Each row was made from one path, in order. Every step used is in the known rows, and no mark comes twice. Write each row's path.
(in the rows, 100 means zero)
Known rows:
gosoga/nurad/mero/fefum: 97 76 98 106 102 106 141 111 91 129 107 93 92 102 84 103 94 90 109 87 132 103
mero/tebeb/netu: 67 82 115 113 95 106 94 73 127 104 112 105 91 120 120 89 86 113 78 101 95 96
faniv/mero/fefum/gosoga/tebeb: 50 116 146 96 90 108 82 117 110 141 94 105 129 103 78 86 93 98 93 84 111 112
mero/nurad/gosoga: 86 105 127 104 100 106 85 45 65 104 90 100 86 71 95 98 121 93 89 88 80 94
tebeb/mero/fefum: 85 93 99 100 97 103 103 82 112 133 120 98 132 101 100 112 111 109 112 100 127 98
fefum/mero/faniv: 68 90 102 124 102 102 161 98 101 142 62 105 55 135 97 99 87 112 107 119 104 97
faniv/mero/fefum/gosoga: 54 115 112 93 90 104 90 101 102 139 96 109 126 107 86 100 107 106 112 87 113 107
fefum/gosoga/nurad: 103 126 121 113 102 103 110 115 98 108 96 110 62 140 73 100 79 84 98 90 85 108
mero/nurad/gosoga/tebeb/netu: 74 95 161 112 98 112 75 59 94 111 109 96 85 81 101 89 102 88 69 90 74 97
fefum/mero: 84 93 96 113 102 103 126 95 94 142 79 105 99 119 100 96 83 106 116 104 102 101
tebeb/gosoga: 106 108 120 97 94 102 104 90 138 100 113 102 99 98 129 115 95 103 93 95 81 93
nurad/gosoga/tebeb: 101 96 163 103 97 109 98 91 94 105 101 98 105 67 87 83 84 81 70 91 73 100
gosoga/fefum: 100 99 95 95 98 100 126 113 113 105 108 97 139 68 91 111 94 88 114 97 121 105
refi/tebeb/gosoga/fefum/mero: 92 93 136 103 88 105 140 102 116 125 103 110 135 88 139 130 78 105 93 89 101 101
fefum/gosoga/nurad/mero/tebeb: 102 99 136 117 97 110 116 83 99 129 102 112 61 118 76 85 45 94 77 89 95 107
tebeb/gosoga/fefum/mero/faniv: 78 100 118 111 95 104 176 100 150 139 89 103 96 96 122 123 80 102 111 109 101 95
gosoga/faniv/mero: 68 99 86 89 104 102 125 95 119 133 101 99 85 109 93 106 52 93 99 127 105 107
refi/tebeb/gosoga/nurad/mero: 115 80 143 103 92 107 132 100 104 112 125 105 74 96 134 125 56 98 69 82 95 100
faniv/mero: 67 98 96 88 95 103 101 98 98 133 108 100 95 88 97 101 67 103 106 92 106 108
nurad/gosoga: 107 97 121 99 97 105 108 70 85 102 103 103 101 72 97 100 101 91 96 96 75 96
nurad/gosoga/faniv/mero/tebeb: 62 90 124 93 99 109 129 49 106 130 95 103 85 80 93 92 50 91 74 118 80 103
faniv/mero/nurad: 50 105 104 94 96 105 83 71 80 135 96 98 82 83 96 100 83 103 100 84 108 106
mero/tebeb/gosoga/faniv: 83 100 130 103 98 103 122 64 155 101 93 104 87 114 127 100 69 103 62 119 82 94

Write each row's path:
87 104 122 99 98 106 107 52 76 109 96 96 117 45 88 107 115 84 100 84 97 99 -> mero/nurad/gosoga/fefum
41 107 142 100 87 109 79 115 130 147 115 107 123 119 93 91 91 102 96 89 109 109 -> faniv/mero/fefum/gosoga/tebeb/netu
90 89 162 103 96 111 101 75 105 133 117 95 132 66 87 93 93 90 81 93 96 99 -> nurad/gosoga/tebeb/mero/fefum
99 71 99 99 96 108 110 88 100 128 110 98 136 79 99 100 114 107 108 97 135 96 -> nurad/mero/fefum
99 71 105 110 95 106 145 86 108 126 103 102 59 87 99 102 74 109 91 118 116 95 -> nurad/mero/faniv
63 95 108 88 99 107 134 70 102 135 97 99 113 85 89 107 93 88 102 117 97 101 -> nurad/gosoga/faniv/mero/fefum
66 86 113 120 99 107 124 74 96 139 65 107 96 120 102 82 72 114 92 100 101 100 -> fefum/mero/tebeb
102 71 130 98 88 110 130 62 143 128 125 103 127 48 121 103 51 105 78 93 112 97 -> nurad/mero/tebeb/gosoga/fefum
88 103 131 103 97 104 104 84 107 127 112 116 126 129 107 121 95 107 79 118 111 103 -> refi/tebeb/mero/fefum/gosoga/faniv
103 102 143 103 93 102 125 114 103 93 110 105 72 117 134 126 80 96 71 80 84 101 -> refi/tebeb/gosoga/nurad
90 90 143 100 92 108 104 46 69 126 124 105 123 48 110 124 83 96 79 86 105 102 -> refi/tebeb/mero/nurad/gosoga/fefum
70 90 98 116 99 102 181 110 113 143 74 102 97 98 89 110 83 99 121 114 124 102 -> gosoga/fefum/mero/faniv
87 113 109 104 102 102 106 76 132 140 115 109 123 129 86 111 95 101 103 125 113 101 -> tebeb/mero/fefum/gosoga/faniv
52 80 120 99 96 111 127 44 125 135 115 106 78 97 106 98 48 94 79 124 77 99 -> nurad/gosoga/faniv/mero/tebeb/netu
49 92 114 95 92 107 100 76 101 131 95 104 94 87 100 87 56 109 82 88 106 107 -> faniv/mero/tebeb
82 100 153 110 102 108 73 76 106 135 114 91 94 85 87 90 66 94 71 91 104 105 -> gosoga/tebeb/mero/nurad
98 66 117 105 95 109 107 61 103 125 108 104 100 73 104 84 59 110 74 99 113 99 -> nurad/mero/tebeb
70 97 114 116 110 108 131 42 78 148 66 103 79 107 91 98 86 93 101 117 84 97 -> fefum/mero/nurad/gosoga/faniv
83 123 118 109 100 102 110 120 97 110 84 106 102 141 76 100 130 91 109 85 109 104 -> mero/fefum/gosoga/nurad
113 78 99 108 104 105 139 105 91 127 116 95 62 97 84 103 53 87 103 91 114 105 -> gosoga/nurad/mero
68 87 107 112 97 106 147 90 109 142 78 104 134 86 94 94 69 101 107 97 121 104 -> gosoga/fefum/mero/tebeb
105 106 116 91 93 102 129 101 149 105 121 99 132 69 123 124 90 92 105 92 99 98 -> tebeb/gosoga/fefum
101 119 164 111 96 107 73 97 126 133 120 109 102 109 80 87 52 94 73 100 87 108 -> fefum/gosoga/tebeb/mero
62 128 115 99 102 106 90 69 109 136 90 112 73 123 80 100 67 93 88 117 90 108 -> fefum/gosoga/faniv/mero/nurad
82 120 155 107 96 105 77 121 114 109 85 106 138 118 79 82 131 95 83 90 106 103 -> mero/fefum/gosoga/tebeb
38 82 109 99 90 109 97 74 124 138 118 105 86 105 114 93 54 113 87 94 101 105 -> faniv/mero/tebeb/netu
89 88 169 112 96 109 127 72 110 130 111 99 68 73 87 94 61 89 65 111 80 97 -> nurad/gosoga/tebeb/mero/faniv
85 99 138 103 91 105 101 67 137 100 98 105 96 99 131 97 84 110 68 92 82 93 -> mero/tebeb/gosoga
105 95 116 94 96 105 131 82 96 106 110 99 134 45 90 107 96 82 106 94 94 101 -> nurad/gosoga/fefum
